What can hang from each mark
j751: j355
j511: j10
j259: j336
j745: j355 j715
j502: j10
j498: j10 j745
j336: j715 j919
j159: j428 j745
j715: j745
j428: j159
j10: j498 j502 j609 j905
j355: j745 j751

Each row was made from one small tree. The marks that hang from a mark follow it in brackets, in the order of their numbers. Every link used is in the known rows. Write each row's tree.
Known rows
j502(j10(j498 j609)): [ 0.07 -3.29  1.17  0.72  0.98 -0.22 -0.78  0.20  2.35  0.28 -1.12  0.81
  1.18  1.76  0.85  1.44 -1.66  1.87 -0.06  2.70 -0.43  0.17 -0.51 -0.39
 -0.64  1.21  0.38 -0.50  0.77  0.04]
j428(j159(j745)): [ 0.15  0.19 -1.43  1.25  0.21 -0.08  0.03 -0.57  1.07 -0.35 -0.26 -0.58
 -0.08 -0.25 -0.10  0.01 -0.97 -0.94  0.19  0.29  0.78 -0.06 -0.02  0.26
  0.00  0.18  0.17 -0.23  0.04  1.00]
j259(j336(j715(j745(j355)) j919)): [ 0.38  3.94 -1.00  0.31 -0.14 -1.23 -1.90 -1.28  1.56  0.76 -2.74  1.81
  1.83 -0.23 -0.48  1.01  1.15 -0.71  0.20  1.01  0.64 -1.07  0.86 -0.87
  0.93  2.21 -1.27 -0.19 -0.79 -0.27]
j502(j10(j498(j745(j355(j751) j715)) j609 j905)): [ 0.16 -4.92  3.23  1.49  1.88 -0.67 -1.54 -0.35  1.98  0.26 -1.92  1.98
  2.88  3.75 -0.05 -0.91 -0.34  1.63 -0.13  3.41  0.15 -0.59 -0.78 -2.44
 -0.37  1.46 -0.31 -0.87  0.70 -1.77]
j259(j336(j919)): [ 0.05 -1.01 -0.66  0.21 -1.02 -0.71 -0.57 -0.24  1.10  0.56  0.41  0.60
  1.62 -1.02  0.36  1.63  1.59  0.52  0.21  1.30 -0.09 -0.49  0.39 -0.12
  0.63  1.60 -0.63  0.00 -0.10 -0.38]
j336(j715(j745(j355)) j919): [ 0.44  4.71 -0.94 -0.38  0.13 -1.00 -1.77 -0.54  1.36  0.30 -1.61  1.74
  2.18 -0.85 -0.98 -0.17  0.81 -1.22  0.37  0.38  1.26 -0.87  0.49 -0.93
  0.29  1.17 -1.20 -0.41 -0.81 -0.09]
j10(j609): [ 0.09  0.25  1.07  0.12  0.78  0.13  0.46  0.02  0.81  0.26 -0.91 -0.05
  0.95  0.70 -0.16  0.40 -0.17  0.22 -0.10  1.29 -0.24 -0.07 -0.16 -0.16
 -0.05  0.42  0.31 -0.11  0.17 -0.99]
j511(j10(j498 j502)): [ 0.11 -0.76  0.82  0.03  0.68 -0.18 -1.55 -0.14  1.37 -1.21 -1.11  1.18
  0.78  2.07  2.10  1.54 -2.50  1.64 -0.14  1.56 -0.49  0.29 -1.05 -0.15
 -0.33 -0.36  0.40 -0.16  0.27  0.65]
j10(j502 j609 j905): [ 0.45 -1.26  2.24  0.40  1.33  0.27 -0.84 -0.05  1.28  0.34  0.19  0.71
  2.68  1.57  0.75  1.06 -1.59  1.33 -0.16  2.39 -0.07  0.27 -1.30 -0.50
 -0.66  0.37 -0.38 -0.03  0.58 -2.46]
j498(j745): [ 0.08  1.21 -0.52 -0.15  0.55 -0.55  0.25  0.13  1.13 -0.01 -0.41  0.02
  0.76  0.67 -0.72  0.03 -0.75 -1.08 -0.14  0.60  0.21 -0.31  0.39 -0.16
  1.06  0.10 -0.46  0.08 -0.14 -0.45]
j159(j745(j715)): [ 0.18  2.55  0.54 -0.60  0.62 -0.36 -0.37 -0.90  0.62 -1.02 -1.16  0.45
 -0.45  0.13 -0.71 -1.29  1.19 -0.89  0.10  0.07 -0.11 -0.02 -0.35 -0.93
  0.01  0.87 -0.32 -0.20 -0.02  0.52]
j336(j715(j745(j355(j751))) j919): [ 0.13  2.44 -0.22 -0.24 -0.29 -0.91 -1.28 -0.20  1.40 -0.32 -0.90  1.65
  1.57 -0.20 -1.42 -0.42  2.65 -0.67  0.47  0.35  1.44 -1.08  0.38 -1.55
  0.14  0.82  0.04 -0.47 -0.43 -0.33]
j259(j336): [-0.07 -0.85 -0.08  0.65 -0.24 -0.21 -0.11 -0.74  0.22  0.39 -1.15  0.07
 -0.35  0.60  0.52  1.13  0.34  0.50 -0.16  0.66 -0.60 -0.19  0.37  0.03
  0.67  1.06 -0.06  0.22  0.02 -0.15]
j751(j355): [ 0.46  1.16 -0.02 -0.08  0.52 -0.36 -0.87  0.05 -0.20  0.21 -0.67 -0.05
  1.19  0.56  0.06  0.25  0.46  0.07 -0.16  0.39  0.52 -0.07  0.05 -0.27
 -0.20 -0.22 -1.00 -0.12 -0.15  0.21]
j428(j159(j745(j355(j751) j715))): [-0.04 -0.90  0.15  1.91  0.59 -0.23 -0.31 -1.26 -0.84 -0.66 -1.81  0.32
 -0.29  1.05 -0.44 -2.09  0.78 -0.89  0.42 -0.60  0.86 -0.51 -0.27 -1.06
 -0.65  0.09  0.30 -0.86 -0.02  0.60]
j498(j10(j502) j745): [ 0.35 -0.64 -0.50  0.02  0.80 -0.47 -0.81  0.04  2.58 -0.79 -0.42  0.85
  3.73  1.26 -0.27  1.69 -3.94 -1.04  0.03  1.79  0.54 -0.14 -0.23 -0.16
  1.28 -0.14 -1.26 -0.14 -0.10 -1.16]
j502(j10(j498(j745) j609 j905)): [ 0.37 -3.66  1.72  0.82  1.46 -0.50 -1.17  0.32  3.80  0.61 -0.31  1.05
  3.10  2.40  0.28  1.16 -2.07  1.66 -0.35  4.32  0.02 -0.10 -0.52 -1.16
  0.28  1.50 -0.48 -0.23  0.80 -1.42]
j159(j428 j745(j715)): [ 0.11  0.55  0.78 -0.88  0.48 -0.57 -0.23 -0.91 -1.32 -1.03  0.54  0.58
  0.36 -0.43 -2.23 -1.28  3.06 -1.30  0.32  0.00  0.08  0.10 -0.49 -1.01
 -0.65  0.39 -1.13 -0.43  0.29  0.65]
j511(j10(j905)): [ 0.40 -2.28  1.41  0.46 -0.63  0.49 -0.87 -0.10  1.42 -0.54  1.18  0.67
  1.69  0.32  1.06  0.08  0.24  1.45 -0.40  1.64  0.19 -0.19 -0.34 -0.68
  0.21 -0.69 -0.42  0.30 -0.14 -0.17]
j511(j10(j498(j745) j502 j609)): [ 0.29  0.87  1.38  0.03  2.15 -0.60 -0.85 -0.04  3.31 -0.94 -2.39  1.13
  2.61  3.41  1.29  1.96 -3.48  0.82 -0.38  3.47 -0.49 -0.09 -0.82 -0.44
  0.72  0.16  0.15 -0.19  0.30 -0.75]
j159(j428 j745(j355(j751))): [-0.08 -1.78  0.95  1.21  0.39 -0.29  0.07 -0.57 -2.87 -0.92  2.81  0.29
  0.58 -0.08 -2.53 -0.76  3.77 -1.27  0.37  0.47  0.86 -0.09 -0.22 -1.58
 -1.10 -1.11 -0.90 -0.55  0.72  0.10]
j355(j745 j751): [-0.15 -0.56  0.33  0.73  0.07 -0.43  0.88  0.57  0.10 -0.04  0.21  0.12
 -0.70  0.85 -0.93 -0.09  1.25  0.00  0.00 -0.40  0.20 -0.30 -0.12 -1.03
  0.03 -0.87  1.63  0.06  0.70 -0.86]
j511(j10(j498(j745) j905)): [ 0.24 -1.02  1.09  0.07  0.62 -0.38 -1.24  0.00  2.81 -0.63  0.08  0.88
  2.19  1.89  0.96  0.24 -0.99  1.21 -0.55  2.97 -0.05 -0.37 -0.38 -1.01
  1.04  0.23 -0.41  0.18  0.03 -0.22]
j715(j745(j355(j751))): [-0.15  2.01  0.02  1.39  0.28 -0.16 -0.10 -0.59 -0.33 -0.34 -1.44  0.33
  0.05  1.85 -0.50 -0.60  0.58 -0.89 -0.05 -0.04  0.20 -0.68  0.43 -1.26
 -0.10 -0.26  0.85 -0.30  0.03 -0.07]
j715(j745(j355)): [ 0.13  4.29 -0.64  1.25  0.63 -0.25 -0.54 -0.88 -0.45  0.28 -2.08  0.49
  0.62  1.10 -0.06 -0.35 -1.18 -1.42 -0.15  0.06  0.04 -0.45  0.52 -0.56
 -0.02  0.09 -0.42 -0.27 -0.36  0.10]

Which tree is each row?
[ 0.55 -2.34  0.49  0.27  0.69 -0.23 -1.47 -0.02  3.01 -0.56  0.90  1.07
  4.76  1.26 -0.08  1.41 -3.49 -0.13 -0.14  2.72  0.72 -0.15 -0.70 -0.66
  1.11  0.05 -1.76  0.03  0.05 -2.13]  j498(j10(j502 j905) j745)
[ 0.23  0.42  0.29  1.07  0.77 -0.38 -0.41 -0.89 -2.94 -0.29  2.14  0.43
  1.14 -0.83 -2.11 -0.49  1.84 -1.82  0.25  0.53  0.67  0.11 -0.14 -0.93
 -0.94 -0.83 -2.15 -0.51  0.35  0.31]  j159(j428 j745(j355))
[ 0.20 -5.28  1.05  0.84  0.05 -0.08 -1.88  0.17  1.85  0.31  1.06  1.09
  1.30  1.06  1.14  0.73 -1.11  2.53 -0.10  2.43  0.05  0.26 -0.77 -0.86
 -0.70  1.01 -0.31 -0.22  0.76  0.00]  j502(j10(j498 j905))
[ 0.60  3.27  0.30 -0.14  1.24 -1.13 -0.85 -0.23 -0.47  0.62 -3.08  0.82
  0.86  1.20 -0.47 -0.83  0.38 -0.50 -0.18 -0.59  0.22 -0.25 -0.20 -0.99
 -0.14  0.03 -0.70 -0.31 -0.06 -0.37]  j751(j355(j745(j715)))
[ 0.61 -0.19  2.57  1.50  2.59 -0.37 -2.00 -0.56  1.89 -0.07 -1.38  1.80
  4.37  3.52  1.61  1.15 -3.60  1.16 -0.50  4.27 -0.01 -0.24 -1.14 -1.22
  0.18 -0.12 -1.45 -0.39  0.28 -1.99]  j511(j10(j498(j745(j355)) j502 j609 j905))
[ 0.52  0.67  1.50  0.78  2.33 -0.56 -1.22 -0.99  1.39 -0.22 -3.62  1.87
  5.02  2.58 -0.39  0.36 -4.13 -1.37  0.07  2.21  0.30 -0.45 -0.58 -0.87
  0.66  0.51 -2.20 -0.86 -0.41 -2.32]  j498(j10(j502 j609) j745(j355 j715))
[ 0.15 -1.68  1.30  0.04  1.13 -0.15 -1.98 -0.13  0.72 -0.07  0.49  0.96
  1.38  1.76  1.55  0.82 -1.73  1.97 -0.06  1.88 -0.25  0.48 -1.54 -0.52
 -0.84  0.79 -0.16 -0.13  0.75 -1.11]  j10(j498 j502 j905)
[ 0.23 -1.41  2.39  0.26  1.95 -0.03 -1.56 -0.14  1.50  0.23 -0.32  0.87
  2.32  2.48  1.36  1.23 -1.95  2.21 -0.17  3.20 -0.46  0.38 -1.69 -0.62
 -0.91  1.21  0.04 -0.23  0.92 -2.06]  j10(j498 j502 j609 j905)
[ 0.38 -3.06  2.39  0.15  1.73 -0.75 -1.50 -0.21  3.74  0.36 -2.15  1.65
  2.89  2.89  0.29 -0.15 -1.59  1.64 -0.25  3.64 -0.30 -0.24 -0.80 -1.46
  0.17  2.27 -0.54 -0.50  0.53 -1.34]  j502(j10(j498(j745(j715)) j609 j905))
[ 0.16  0.00  0.89  1.07  1.71 -0.61 -1.53 -0.54 -0.03  0.75 -0.06  0.87
  2.22  1.68  0.22 -0.63 -1.36  0.15 -0.28  2.24  0.33 -0.31 -0.33 -1.09
  0.28  0.65 -1.59 -0.33  0.15 -1.27]  j10(j498(j745(j355)) j905)
[ 0.03 -1.60  2.39  0.65  2.08 -0.85 -2.11 -0.73 -0.01 -0.38 -1.62  1.86
  2.09  3.70  0.44 -1.18 -0.87  0.91  0.05  1.60  0.14 -0.31 -1.40 -1.99
 -0.43  0.80 -0.49 -0.66  0.52 -1.91]  j10(j498(j745(j355(j751) j715)) j502 j905)
[ 0.48 -2.60  2.60  1.40  2.30 -0.75 -2.04 -0.74  1.82  0.93 -2.55  2.06
  3.48  2.97  0.39 -0.63 -2.08  1.14 -0.21  3.49 -0.03 -0.34 -0.70 -1.71
 -0.24  1.74 -1.60 -0.84  0.33 -1.59]  j502(j10(j498(j745(j355 j715)) j609 j905))
[ 0.25  0.24  1.10 -0.58  1.27 -0.45 -0.02 -0.47  3.20 -0.52 -2.91  0.85
  3.80  1.72 -1.15 -0.18 -1.84 -1.09 -0.05  2.24  0.05 -0.71  0.03 -0.77
  1.49  1.27 -0.91 -0.45 -0.46 -1.47]  j498(j10(j609) j745(j715))
[ 0.63 -1.98  1.60  0.40  1.51 -0.12 -1.01  0.03  3.70 -0.28  0.10  1.02
  5.81  2.10 -0.18  1.80 -3.63  0.03 -0.23  4.01  0.54 -0.23 -0.83 -0.80
  1.06  0.47 -1.47 -0.08  0.22 -3.10]  j498(j10(j502 j609 j905) j745)
[ 0.06 -1.40  2.21  0.19  1.41  0.08 -0.81 -0.12  1.41  0.45 -0.10  0.37
  1.81  1.63  0.71  0.26 -0.19  1.95 -0.24  3.03 -0.38  0.03 -0.99 -0.83
 -0.47  1.53  0.22 -0.19  0.67 -1.58]  j10(j498 j609 j905)
[ 0.27 -1.55  0.91  1.81  2.08 -0.79 -1.06 -0.12  1.65  0.84 -1.89  1.28
  2.48  2.46  0.15  0.96 -3.06  0.23 -0.15  3.18  0.14 -0.22  0.00 -0.83
  0.03  0.83 -1.09 -0.78  0.44 -0.71]  j502(j10(j498(j745(j355)) j609))
[ 0.39 -1.94  2.82  0.44  1.44  0.21 -1.77 -0.21  2.53 -0.62 -0.58  1.35
  2.82  2.84  2.27  1.61 -2.18  2.76 -0.40  3.79 -0.52  0.17 -1.66 -0.83
 -0.53  0.28  0.14 -0.11  0.61 -1.25]  j511(j10(j498 j502 j609 j905))
[ 0.55 -3.31  2.04  0.55  0.91  0.46 -1.24 -0.14  2.66 -0.23  0.51  0.99
  4.93  1.41  0.48  1.76 -2.90  1.10 -0.10  3.39  0.25  0.06 -1.24 -0.65
 -0.01  0.41 -1.12 -0.15  0.35 -2.61]  j498(j10(j502 j609 j905))
[ 0.64 -1.42  2.25 -0.26  1.77 -0.32 -1.37 -0.50  3.60 -0.46 -1.85  1.59
  5.57  2.53 -0.21  0.52 -3.21  0.02 -0.14  3.37  0.19 -0.34 -1.11 -1.17
  0.93  1.23 -1.56 -0.33 -0.03 -3.02]  j498(j10(j502 j609 j905) j745(j715))
[-0.07  1.48  0.74 -0.24  2.09 -0.70  0.05  0.08  2.17  0.13 -1.93  0.14
  1.47  2.35 -0.26  0.56 -1.47  0.00 -0.25  2.66 -0.41 -0.26 -0.18 -0.42
  0.76  1.35  0.28 -0.23  0.36 -1.09]  j10(j498(j745) j609)
[ 0.11 -1.27  3.51  0.70  2.90 -0.72 -1.64 -0.66  0.78 -0.15 -2.42  1.83
  2.92  4.45  0.34 -0.80 -1.09  1.12 -0.06  2.87 -0.10 -0.37 -1.55 -2.09
 -0.51  1.24 -0.23 -0.79  0.70 -2.89]  j10(j498(j745(j355(j751) j715)) j502 j609 j905)
[-0.21 -1.28  1.56  0.71  0.40 -0.14 -0.36 -0.74 -1.83 -0.32 -1.67  0.95
 -0.26  1.28 -0.35 -2.08  1.84 -0.01  0.24 -0.88  0.13 -0.45 -0.23 -1.31
 -0.67 -0.11  0.13 -0.64 -0.10 -0.39]  j745(j355(j751) j715)
[ 0.12 -1.84  2.79  1.38  2.65 -0.49 -1.29 -0.23  0.96  0.12 -0.46  1.21
  3.08  3.97  0.37  0.47 -1.46  1.13 -0.18  3.55  0.23 -0.27 -1.30 -1.73
 -0.36  0.49 -0.17 -0.56  0.97 -3.00]  j10(j498(j745(j355(j751))) j502 j609 j905)
[-0.12 -0.01  1.05  0.51  0.98 -0.72 -0.11 -0.54 -0.69 -0.37 -2.14  0.94
  0.61  1.94 -1.07 -2.05  0.95 -1.08  0.07 -0.29  0.35 -0.76  0.14 -1.48
  0.42 -0.01 -0.34 -0.56 -0.23 -0.78]  j498(j745(j355(j751) j715))
[ 0.14  0.00  1.71  0.01  1.98 -0.47 -0.58  0.04  2.58  0.45 -0.54  0.39
  2.55  2.29  0.00  0.27 -0.99  0.85 -0.39  3.67 -0.19 -0.27 -0.62 -0.98
  0.65  1.55 -0.22 -0.06  0.51 -1.99]  j10(j498(j745) j609 j905)
[ 0.08 -2.35 -0.35  0.43  0.73 -0.87 -0.98  0.36  2.64  0.02 -0.74  0.92
  1.02  1.70  0.17  1.06 -2.39  0.59 -0.10  2.05  0.04 -0.03  0.07 -0.45
  0.55  0.87 -0.28 -0.33  0.45  0.50]  j502(j10(j498(j745)))
[ 0.41  0.38  2.14  1.29  3.07 -0.57 -1.76 -0.52  0.78  0.77 -1.23  1.34
  3.67  3.23  0.72  0.78 -3.34  0.56 -0.25  3.60  0.04 -0.04 -1.23 -1.05
 -0.23  0.80 -1.45 -0.53  0.58 -2.81]  j10(j498(j745(j355)) j502 j609 j905)
[ 0.44 -3.64  2.44  1.76  1.68 -0.03 -1.05 -0.22  2.07 -0.35  0.30  1.34
  5.79  2.85 -0.50  0.99 -2.38  0.07 -0.11  3.82  0.97 -0.58 -0.85 -1.75
  0.49 -0.35 -1.27 -0.45  0.41 -3.59]  j498(j10(j502 j609 j905) j745(j355(j751)))
[ 0.21  1.09  0.95  0.36  1.03 -0.62 -0.74 -1.45 -3.18 -0.44  0.15  1.01
  0.94 -0.37 -2.14 -1.81  2.40 -1.83  0.37 -0.15  0.35 -0.01 -0.42 -1.30
 -1.06 -0.07 -2.30 -0.74  0.08  0.39]  j159(j428 j745(j355 j715))
[ 0.25  1.15 -0.55  1.81  0.95 -0.32 -0.82 -1.57 -0.97  0.01 -2.52  0.44
  0.33  0.36  0.02 -1.79 -0.98 -1.43  0.34 -0.53  0.69 -0.28 -0.18 -0.37
 -0.54  0.42 -1.01 -0.80 -0.41  0.81]  j428(j159(j745(j355 j715)))
